Every row comes from one small tree of marks. Brackets hold a mark, then the marks that hang from it, in the order of their numbers. Every link used is in the known rows. Which tree was each row made from?
Known rows
{z605 {z316 {z191 z422} z765}}: -2.631	-0.468	0.291	1.711	-2.867	-1.329	1.472	0.266	-2.361	-1.773	0.065	1.222	3.947	0.912	2.466	0.315	-0.415	2.846	0.818	0.408	-0.475	-0.300	-0.249	-1.896	0.518	-0.219
{z316 z191 z605 z765 {z973 z422}}: -3.708	-0.483	1.688	0.924	-4.613	0.363	2.764	2.424	-3.090	0.069	0.532	2.375	5.631	2.434	3.009	-1.229	-0.736	4.270	1.250	-0.440	-1.520	-0.427	-0.370	-4.746	-0.298	0.987
{z973 z422}: -1.671	-1.002	0.040	2.686	-1.561	1.232	1.157	0.247	-2.372	1.039	0.332	2.530	3.671	1.779	2.455	1.332	-0.927	3.004	-0.089	0.871	0.869	0.416	-0.525	-2.241	-0.705	-0.364
{z765 {z225 z636} {z316 z973}}: -1.824	-1.268	0.357	-1.419	-3.546	0.204	3.986	1.617	-2.683	1.493	0.903	2.238	3.758	1.729	2.540	0.729	0.103	4.619	-0.842	3.458	0.532	0.051	-0.874	-3.116	2.535	-0.696
{z422 {z316 z765}}: -1.693	0.086	0.093	1.904	-4.464	-0.126	2.560	0.059	-0.776	-1.040	-0.113	1.395	4.873	1.771	2.447	-0.377	-1.251	2.694	0.661	-2.133	-0.415	-0.322	-0.469	-1.654	0.423	0.489
{z191 z605}: -0.718	-0.222	0.109	3.109	-2.841	-0.435	0.833	-1.977	-2.311	2.434	-0.075	1.269	3.404	1.635	2.322	-0.898	-1.118	1.006	-0.949	0.016	0.586	1.171	-0.937	-1.490	0.478	-0.784
{z636 {z316 z422 z973}}: -2.321	-0.446	-2.124	0.244	-3.046	-0.386	4.151	-2.179	-3.183	1.647	0.240	3.914	3.882	2.232	2.302	-0.192	-1.014	0.043	0.880	1.710	-0.754	-1.070	-1.026	-1.539	0.719	-0.791
{z973 {z422 {z316 z765}}}: -1.975	-0.249	0.236	2.263	-3.725	1.389	1.893	0.824	-1.891	-0.598	-0.011	2.407	5.022	2.159	3.245	0.571	-0.710	4.719	1.048	-1.197	0.011	-0.173	-0.246	-3.168	-0.271	0.768
{z973 {z422 {z316 z191}}}: -2.287	-0.202	0.167	3.898	-2.774	0.759	1.912	-0.497	-2.325	-1.442	-0.182	2.619	4.494	2.736	3.351	1.382	-1.193	4.045	0.421	-0.751	-0.019	-1.010	-0.204	-3.429	-0.314	0.417
{z422 {z316 z765} z973}: -1.855	0.842	-1.087	0.975	-5.068	0.246	2.507	0.258	-0.391	-0.144	0.245	2.216	5.076	2.216	2.543	-1.649	-1.273	2.767	0.687	-2.441	-1.572	0.028	-0.483	-2.691	-0.905	0.430
{z225 {z636 {z316 z422}} z765}: -0.624	-0.593	-1.715	0.187	-2.013	-0.102	2.677	-1.650	-2.402	-0.637	-0.316	0.843	3.635	1.994	2.181	0.565	-1.815	0.556	-0.091	6.136	1.602	0.348	-0.243	-2.858	1.593	-1.807
{z765 z225 {z316 z191 z973}}: -3.241	-0.885	0.467	-0.445	-4.406	-1.604	4.600	0.242	-2.908	2.090	0.750	3.070	3.557	1.948	2.674	0.836	0.139	4.546	0.030	-0.112	-0.219	-1.292	-0.716	-3.679	2.163	0.248
{z765 {z225 z636} {z316 z191 z605}}: -2.241	-1.616	1.752	0.504	-3.626	-0.781	4.106	1.755	-2.815	-2.205	0.306	0.685	3.778	3.005	2.365	0.421	0.899	4.625	-0.672	4.403	0.625	0.027	-0.446	-4.406	1.707	-0.238
{z191 {z422 {z316 {z765 z225}}} z605}: -0.905	0.477	0.316	1.311	-5.639	-1.240	1.235	-1.899	-1.690	1.757	-0.213	1.524	4.884	1.538	3.636	-0.200	0.982	3.245	0.448	-1.893	-0.032	0.112	-0.278	-2.204	2.670	-0.709
{z422 z973}: -1.546	0.028	-1.183	1.522	-2.844	0.190	1.739	-0.443	-0.853	1.631	0.448	2.339	3.903	1.814	1.750	-0.810	-1.532	0.975	-0.437	-0.276	-0.676	0.608	-0.853	-1.953	-1.276	-0.675
{z191 {z422 {z316 z605 z765}}}: -1.774	0.418	1.053	2.142	-5.536	-0.070	2.569	0.963	-0.966	-2.464	0.091	1.107	5.591	2.200	2.466	-0.381	0.577	2.407	1.260	-1.128	-0.909	-0.593	-0.167	-2.367	0.715	-0.145
{z973 {z422 z316}}: -1.425	-0.299	-0.190	2.885	-2.343	1.758	1.538	-0.134	-1.922	-0.290	0.159	2.720	4.382	2.364	3.031	1.433	-0.963	3.672	0.289	-0.778	0.346	-0.411	-0.381	-2.656	-0.155	0.170
{z225 z636 z765}: -0.129	-0.522	0.132	1.099	-2.042	0.194	0.742	0.261	-0.876	-0.477	0.060	-0.053	4.099	0.916	1.738	0.472	-2.448	1.628	-1.294	3.377	1.749	1.135	-0.268	-2.793	1.345	-1.560
{z316 z605 {z765 {z225 z636}} z973}: -2.134	-1.097	1.417	-2.027	-5.025	0.074	2.810	2.439	-1.914	1.059	0.678	1.382	5.762	1.637	2.257	-1.968	-0.082	3.412	-0.064	1.861	-0.859	0.883	-0.730	-3.289	1.316	-0.308
{z422 {z316 z605 {z765 z225}} z973}: -2.076	0.418	0.001	-1.154	-6.115	-0.091	3.164	1.079	-0.655	1.146	0.588	2.353	5.710	2.714	2.747	-1.983	-0.013	3.632	0.659	-1.896	-1.958	0.164	-0.400	-3.754	-0.293	0.519
{z605 {z191 z422} {z316 z765 z973}}: -2.528	-0.035	0.407	-0.749	-3.330	0.711	1.421	0.837	-2.136	0.192	0.836	0.592	4.496	-0.776	2.761	-0.201	-0.933	2.987	0.337	2.111	-0.257	-0.230	-0.414	-1.119	1.206	-0.778
{z225 z636}: -0.890	-0.971	0.236	2.134	-1.684	0.600	1.464	0.367	-1.146	-1.241	-0.119	1.029	3.934	1.561	1.652	-0.118	-1.541	1.603	-1.078	3.021	0.915	1.098	-0.766	-1.516	0.066	-1.095
{z636 {z316 z605 z765 {z973 z422}}}: -3.279	-0.640	0.096	-0.498	-4.220	1.536	2.727	2.043	-2.985	-0.402	0.789	3.330	5.609	2.765	3.045	-1.121	0.253	2.711	1.802	1.023	-0.563	-0.540	-0.588	-4.415	-0.015	0.225
{z605 {z191 {z422 z316}}}: -1.227	0.532	0.606	2.875	-3.339	1.064	1.780	-1.017	-0.372	-2.421	-0.112	0.421	4.296	0.388	2.739	1.138	-0.759	2.055	-0.149	0.942	0.854	-0.877	-0.133	-0.884	1.251	-1.357
{z191 {z422 {z316 z765 z973}} z605}: -1.307	1.208	-0.018	1.839	-6.027	-0.576	1.472	-1.103	-1.980	1.333	0.183	1.896	5.482	1.659	3.479	-1.260	0.042	2.480	0.906	-2.760	-1.204	-0.314	-0.548	-2.542	2.440	-0.591
{z225 {z765 z316}}: -1.215	-0.462	0.199	0.908	-3.323	-0.614	2.965	0.217	-1.707	0.226	0.606	0.400	2.940	1.578	2.064	1.668	-1.031	3.553	-0.445	1.604	1.873	-0.110	-0.204	-3.659	2.109	-0.523

Write each row's tree
-2.853	-0.868	0.772	-1.312	-4.614	-1.213	2.950	0.959	-1.972	0.622	-0.013	1.901	5.343	1.186	2.555	-1.328	-1.128	3.409	-0.059	0.722	-0.800	0.182	-0.531	-3.013	1.504	-0.220
{z316 z191 {z765 {z225 z636}} z973}
-2.437	0.158	-1.692	1.780	-3.729	-1.538	3.472	-3.641	-4.353	2.256	-0.288	3.317	3.699	2.903	3.273	-1.418	-0.966	0.050	0.689	1.212	-1.061	-0.700	-1.005	-2.564	1.326	-0.750
{z636 {z316 {z191 z605} z422 z973}}
-2.410	-0.032	-0.415	2.310	-4.425	-1.483	2.090	-2.315	-2.559	-1.234	-0.796	1.685	3.956	2.637	3.097	-2.046	-0.606	1.147	0.794	0.148	0.386	0.144	-0.583	-2.938	0.709	-0.339
{z636 {z316 {z191 z605} z765}}
-1.974	0.536	0.389	2.873	-4.093	-1.574	1.269	-1.902	-2.796	1.632	0.041	2.024	4.344	1.536	2.940	-0.753	-0.490	0.940	-0.049	-1.036	-0.745	-0.251	-0.716	-2.257	2.014	-1.295
{z316 {z191 z422 z605} z973}
-2.713	-0.374	1.343	-0.068	-5.338	-0.161	3.091	2.128	-1.877	1.176	0.775	1.672	5.496	1.838	1.920	-2.106	-0.940	2.067	0.741	-0.878	-1.443	0.038	-0.850	-2.813	0.151	0.353
{z316 z605 z765 z973}
-2.864	-0.375	-0.967	-0.515	-4.430	-0.118	3.129	0.200	-1.680	-0.119	0.322	3.310	4.779	1.766	2.329	-1.364	-0.810	1.314	1.258	-0.645	-0.370	-0.673	-0.821	-2.204	0.683	-0.252
{z636 {z316 z765 z973}}
-3.450	-0.924	1.457	-0.455	-5.104	-1.269	4.839	1.334	-3.079	1.186	1.004	2.498	4.168	2.519	2.571	-0.010	0.724	4.231	0.124	0.550	-0.792	-1.109	-0.671	-4.383	1.883	0.402
{z765 z225 {z316 z191 z605 z973}}
-2.797	-0.968	1.217	0.972	-3.566	1.603	3.691	2.961	-3.995	0.711	1.420	2.675	4.253	2.960	2.860	0.947	0.635	5.024	0.552	1.949	-0.241	-0.349	-0.726	-4.489	0.784	0.459
{z765 {z316 z605 {z973 z422}}}
-1.149	0.147	-0.010	2.402	-4.074	-2.634	3.776	-2.432	-4.299	2.372	-0.149	0.136	2.542	2.617	3.318	0.692	-1.203	3.186	-0.111	2.718	0.849	0.069	-0.239	-4.302	2.708	-0.307
{z225 {z765 {z316 {z191 z605} z422}}}
-3.305	-0.119	0.873	-1.193	-4.930	1.145	3.201	1.108	-1.595	-2.055	0.526	1.189	5.332	1.205	2.567	-2.431	-0.696	1.353	0.978	1.963	-0.230	-0.394	-0.567	-2.629	0.541	-0.318
{z636 {z316 {z605 z191} z765 z973}}
-0.441	-0.830	0.332	0.660	-2.662	0.252	2.431	1.342	-1.910	-1.520	0.405	-0.138	3.303	1.671	2.095	1.495	-1.150	3.795	-1.005	4.803	2.319	0.681	-0.194	-4.001	2.423	-1.071
{z225 z636 {z765 z316}}
-2.994	-0.941	-0.322	1.243	-1.536	0.901	1.329	0.622	-4.098	1.459	1.047	3.099	4.136	1.554	3.016	0.757	-1.624	4.175	0.236	0.914	-0.754	-0.529	-0.692	-3.082	-0.295	0.426
{z605 {z316 z191 {z973 z422}}}
-2.829	-0.646	0.102	2.416	-3.410	-0.490	2.966	-0.605	-1.984	-3.454	-0.128	2.380	4.168	3.110	1.953	-0.948	-0.297	0.318	0.622	1.121	-0.040	-0.730	-0.591	-2.968	-0.392	-0.445
{z636 {z316 z191 z605}}
-0.953	-0.595	2.064	0.313	-3.243	1.455	2.718	2.285	-1.695	-3.515	0.591	-2.297	3.748	1.091	2.331	0.472	-1.005	4.194	-1.302	7.275	2.399	0.946	0.046	-4.525	2.141	-1.146
{z225 z636 {z765 {z316 {z605 z191}}}}
-2.483	-0.774	2.263	-1.041	-4.761	0.139	2.760	0.940	-1.006	0.458	0.253	-0.234	4.808	0.439	2.391	-1.215	-0.529	3.655	-0.229	1.745	0.492	0.653	-0.192	-2.281	0.580	-0.152
{z316 {z605 z191} {z765 z225}}
-1.369	-1.146	-0.210	1.451	-2.272	1.244	2.215	0.704	-1.823	-3.872	0.000	1.373	4.270	2.785	1.832	-0.959	-0.239	0.279	-0.227	4.859	0.871	0.519	-0.753	-2.708	0.227	-1.360
{z225 {z636 {z316 z605}}}
-1.388	1.369	-0.638	2.082	-3.667	1.401	1.537	-1.166	0.141	-1.997	0.200	1.555	4.576	0.894	2.897	0.152	-0.901	1.746	-0.117	0.541	-0.288	-0.462	-0.188	-1.562	-0.028	-1.438
{z605 {z191 {z422 z316 z973}}}
-2.031	-0.522	-1.483	-0.859	-3.654	-1.114	5.016	-1.142	-3.220	4.101	0.666	3.276	2.670	2.552	2.648	0.806	0.215	3.771	0.053	2.293	-0.624	-0.034	-0.712	-2.865	0.470	-0.261
{z765 z225 {z316 {z422 z973}}}
-1.919	-0.343	0.379	1.636	-3.471	-1.620	3.460	0.010	-1.882	-0.873	0.323	0.575	3.068	2.012	2.334	1.582	-1.267	3.549	-0.189	1.412	1.381	-0.620	-0.007	-4.391	1.820	-0.095
{z225 {z765 {z316 z191}}}
-3.548	-0.770	0.160	0.314	-2.698	0.414	1.471	1.536	-3.960	1.194	0.783	2.708	4.651	1.353	3.212	-0.161	-1.385	4.998	0.929	0.306	-1.086	-0.300	-0.517	-3.594	-0.221	1.001
{z605 {z316 z191 z765 {z973 z422}}}
-3.448	-1.104	0.565	-0.030	-3.593	-0.197	3.918	1.072	-3.968	2.266	0.926	3.632	3.795	2.281	3.514	2.039	0.426	6.218	0.369	1.009	0.229	-1.182	-0.442	-4.561	1.934	0.436
{z765 z225 {z316 z191 {z973 z422}}}
-1.871	1.126	-0.142	1.237	-5.832	0.280	2.528	1.190	-0.626	-1.694	0.421	1.823	5.859	2.637	2.646	-1.569	0.489	2.201	1.295	-1.559	-2.068	-0.258	-0.243	-3.310	-0.270	-0.258
{z191 {z422 {z316 z605 z765} z973}}
-2.713	-0.298	-0.296	1.179	-2.515	-0.705	1.659	-0.286	-2.814	0.347	0.753	2.705	4.039	0.852	2.421	0.574	-0.739	1.798	0.260	0.229	-1.087	-0.904	-0.684	-1.734	0.891	-0.645
{z605 {z316 {z191 z422} z973}}
-2.371	-0.265	1.198	3.559	-3.440	1.060	2.351	0.733	-2.562	-2.361	0.115	2.233	5.008	3.377	3.123	0.547	-0.670	3.912	0.632	-0.433	-0.635	-0.901	-0.219	-4.281	-0.379	0.757
{z973 {z422 {z316 z191 z605}}}
-2.466	0.158	-0.452	1.940	-3.771	-1.222	4.058	-1.108	-2.732	1.046	0.109	2.167	4.160	3.331	2.005	-1.525	-1.276	1.039	0.385	1.447	-2.254	0.031	-0.668	-3.047	-1.604	-0.059
{z316 z191 {z422 z973} z605}
-2.999	-0.571	0.607	0.287	-2.827	3.034	2.115	0.948	-2.698	-1.411	0.802	2.234	4.857	1.686	3.188	-0.366	-0.328	2.138	0.526	3.549	0.611	-0.554	-0.505	-3.632	0.072	-0.733
{z636 {z316 {z605 z191} {z973 z422}}}
-2.179	0.268	-1.423	0.347	-4.064	-1.043	3.514	-0.906	-2.092	2.482	0.046	2.424	4.121	2.154	2.264	-1.485	-1.533	1.592	0.847	0.826	-1.776	0.575	-0.667	-2.014	-1.221	0.096
{z316 {z422 z973} z765}
-3.165	0.346	-0.190	0.757	-5.005	-1.669	4.412	-0.122	-2.557	0.785	-0.085	1.808	4.787	3.101	2.365	-2.514	-1.061	1.861	1.128	0.756	-2.653	0.217	-0.468	-3.558	-1.597	0.540
{z316 z191 {z422 z973} z605 z765}
-3.041	-0.500	0.319	2.007	-2.652	0.390	2.106	0.342	-2.942	1.414	0.448	3.369	4.465	1.951	2.836	0.543	-1.539	3.264	0.356	-0.329	-0.550	-0.706	-0.600	-3.414	0.004	0.158
{z316 z191 {z973 z422}}
-0.535	0.908	-1.086	2.996	-3.543	-0.502	0.316	-2.172	-1.795	2.352	0.171	1.985	3.782	1.862	2.571	-1.003	-0.085	0.240	-0.431	-0.085	-0.410	1.117	-0.747	-1.930	0.319	-1.746
{z191 {z422 z973} z605}
-3.906	-0.413	-0.533	0.462	-3.783	0.368	2.661	0.524	-3.073	-1.047	0.144	3.994	4.950	2.463	3.338	-0.354	-0.739	3.276	1.778	0.008	-0.462	-1.100	-0.399	-4.164	0.007	0.309
{z636 {z316 z191 z765 {z973 z422}}}
-2.249	-1.086	0.118	-2.143	-2.844	-0.330	2.943	-1.072	-3.198	2.848	0.281	0.507	3.316	-0.315	2.868	-0.009	-1.326	4.017	-0.051	3.713	0.255	0.420	-0.412	-0.858	0.779	-0.008
{z605 z191 {z316 z422 {z765 z225}}}
-2.181	1.016	0.710	0.336	-5.567	1.447	2.811	1.279	-0.172	-2.146	0.425	0.550	5.560	1.608	2.884	-2.552	-1.221	2.778	0.365	0.089	-1.266	0.291	-0.208	-3.235	-0.924	0.319
{z422 {z316 {z605 z191} z765} z973}
-1.932	-1.079	0.229	0.697	-3.620	0.878	2.576	1.611	-1.657	-4.351	-0.153	1.163	5.046	2.779	2.075	-1.977	-0.161	1.337	0.582	4.074	0.394	0.736	-0.573	-2.972	0.149	-0.791
{z225 {z636 {z316 z605 z765}}}
-2.620	-0.275	-0.453	-0.151	-4.517	-1.152	4.215	-0.648	-2.865	3.597	0.139	2.319	4.451	1.372	2.304	-1.061	-1.798	1.807	1.017	-0.141	-1.528	-0.177	-0.820	-1.418	0.591	0.161
{z316 z422 z765 z973}
-2.001	-0.503	0.665	0.351	-4.593	-0.747	2.843	0.387	-1.165	-2.105	-0.625	1.122	5.307	1.957	2.933	-0.535	-1.051	4.300	0.084	0.420	-0.238	-0.155	-0.180	-3.028	1.486	0.113
{z422 {z316 z191 {z765 {z225 z636}}}}
-3.482	-0.576	-0.304	0.992	-4.493	-1.700	4.819	-1.194	-3.137	-2.058	-0.506	1.901	4.363	3.276	2.518	-1.582	-0.330	0.912	1.869	2.186	-1.016	-0.810	-0.396	-3.071	-0.206	0.330
{z636 {z316 z191 z422 z605 z765}}
-1.575	0.633	-0.421	1.846	-4.199	0.425	2.326	-0.621	-1.057	0.155	0.511	3.002	5.088	1.413	2.644	0.761	-0.572	1.548	0.627	-1.952	-0.936	-1.351	-0.599	-1.595	1.693	-0.848
{z191 {z422 {z316 z973}}}
-2.782	0.697	-0.329	1.840	-4.424	-1.579	2.139	-0.105	-0.845	-0.796	-0.119	1.996	4.666	1.775	2.352	-0.826	-0.768	1.858	0.917	-0.878	-1.371	-0.282	-0.222	-2.807	-0.449	-0.581
{z316 {z191 {z422 z973}} z765}
-2.623	0.135	0.174	2.286	-3.538	-1.171	2.341	-0.644	-1.822	0.064	0.173	2.712	4.385	1.311	2.101	0.412	-0.802	1.245	0.391	-1.163	-0.855	-1.160	-0.582	-2.154	1.127	-1.047
{z316 {z191 z422} z973}
-2.529	0.382	0.347	-0.134	-4.734	0.330	3.715	0.136	-2.025	0.926	0.201	0.273	4.602	1.475	2.415	-2.421	-1.581	1.807	0.503	3.056	-1.456	0.845	-0.401	-2.390	-1.439	-0.057
{z316 {z422 z973} {z605 z191} z765}
-3.125	-0.578	-0.437	-0.017	-4.439	-2.028	2.838	-1.293	-1.372	-1.708	-0.370	2.692	4.371	1.788	2.805	0.521	0.941	2.199	1.440	0.189	0.554	-1.210	-0.024	-2.776	1.797	-1.028
{z636 {z316 {z191 z422} {z765 z225}}}
-2.044	0.506	-0.584	-0.261	-2.854	1.030	0.750	0.409	-1.206	-0.657	0.658	0.485	4.050	-0.201	2.682	-0.721	-0.955	2.704	0.194	2.863	-0.298	0.678	-0.207	-1.555	-0.440	-1.008
{z605 {z191 {z422 z973}} {z316 z765}}
-2.987	-0.682	-1.530	-2.605	-4.799	-1.400	4.750	-1.566	-3.040	3.435	0.186	3.804	4.453	1.752	2.751	-0.702	-0.129	2.025	1.550	0.936	-0.944	-0.957	-0.748	-2.201	1.560	-0.229
{z636 {z316 z422 {z765 z225} z973}}
-1.224	-0.868	-0.170	-0.562	-3.424	-0.936	0.568	-1.246	-3.250	4.115	0.419	1.051	3.664	0.868	3.011	-1.172	-0.200	3.519	-0.469	0.589	0.306	1.459	-0.771	-2.079	1.164	-0.025
{z191 {z605 {z316 {z765 z225}}}}
-3.041	-1.003	1.451	-1.696	-4.948	0.707	2.522	2.405	-2.791	3.420	1.007	2.762	5.700	1.883	3.067	-0.605	0.237	4.868	0.936	-0.277	-0.787	0.107	-0.504	-4.248	0.442	0.501
{z316 z605 {z765 z225} {z973 z422}}
-2.502	-0.239	-0.881	2.936	-2.707	-1.002	2.177	-2.153	-1.661	-3.491	-0.422	2.821	3.710	2.140	2.293	0.968	0.165	0.397	0.883	0.761	0.627	-1.336	-0.308	-2.106	0.810	-1.483
{z636 {z316 {z191 z422}}}
-1.307	-0.523	1.115	0.915	-4.054	-0.346	3.341	1.522	-2.005	-0.377	0.794	0.186	3.592	2.301	2.088	0.998	-0.366	3.470	-0.229	2.330	1.341	0.045	-0.201	-4.437	1.664	-0.215
{z225 {z765 {z316 z605}}}
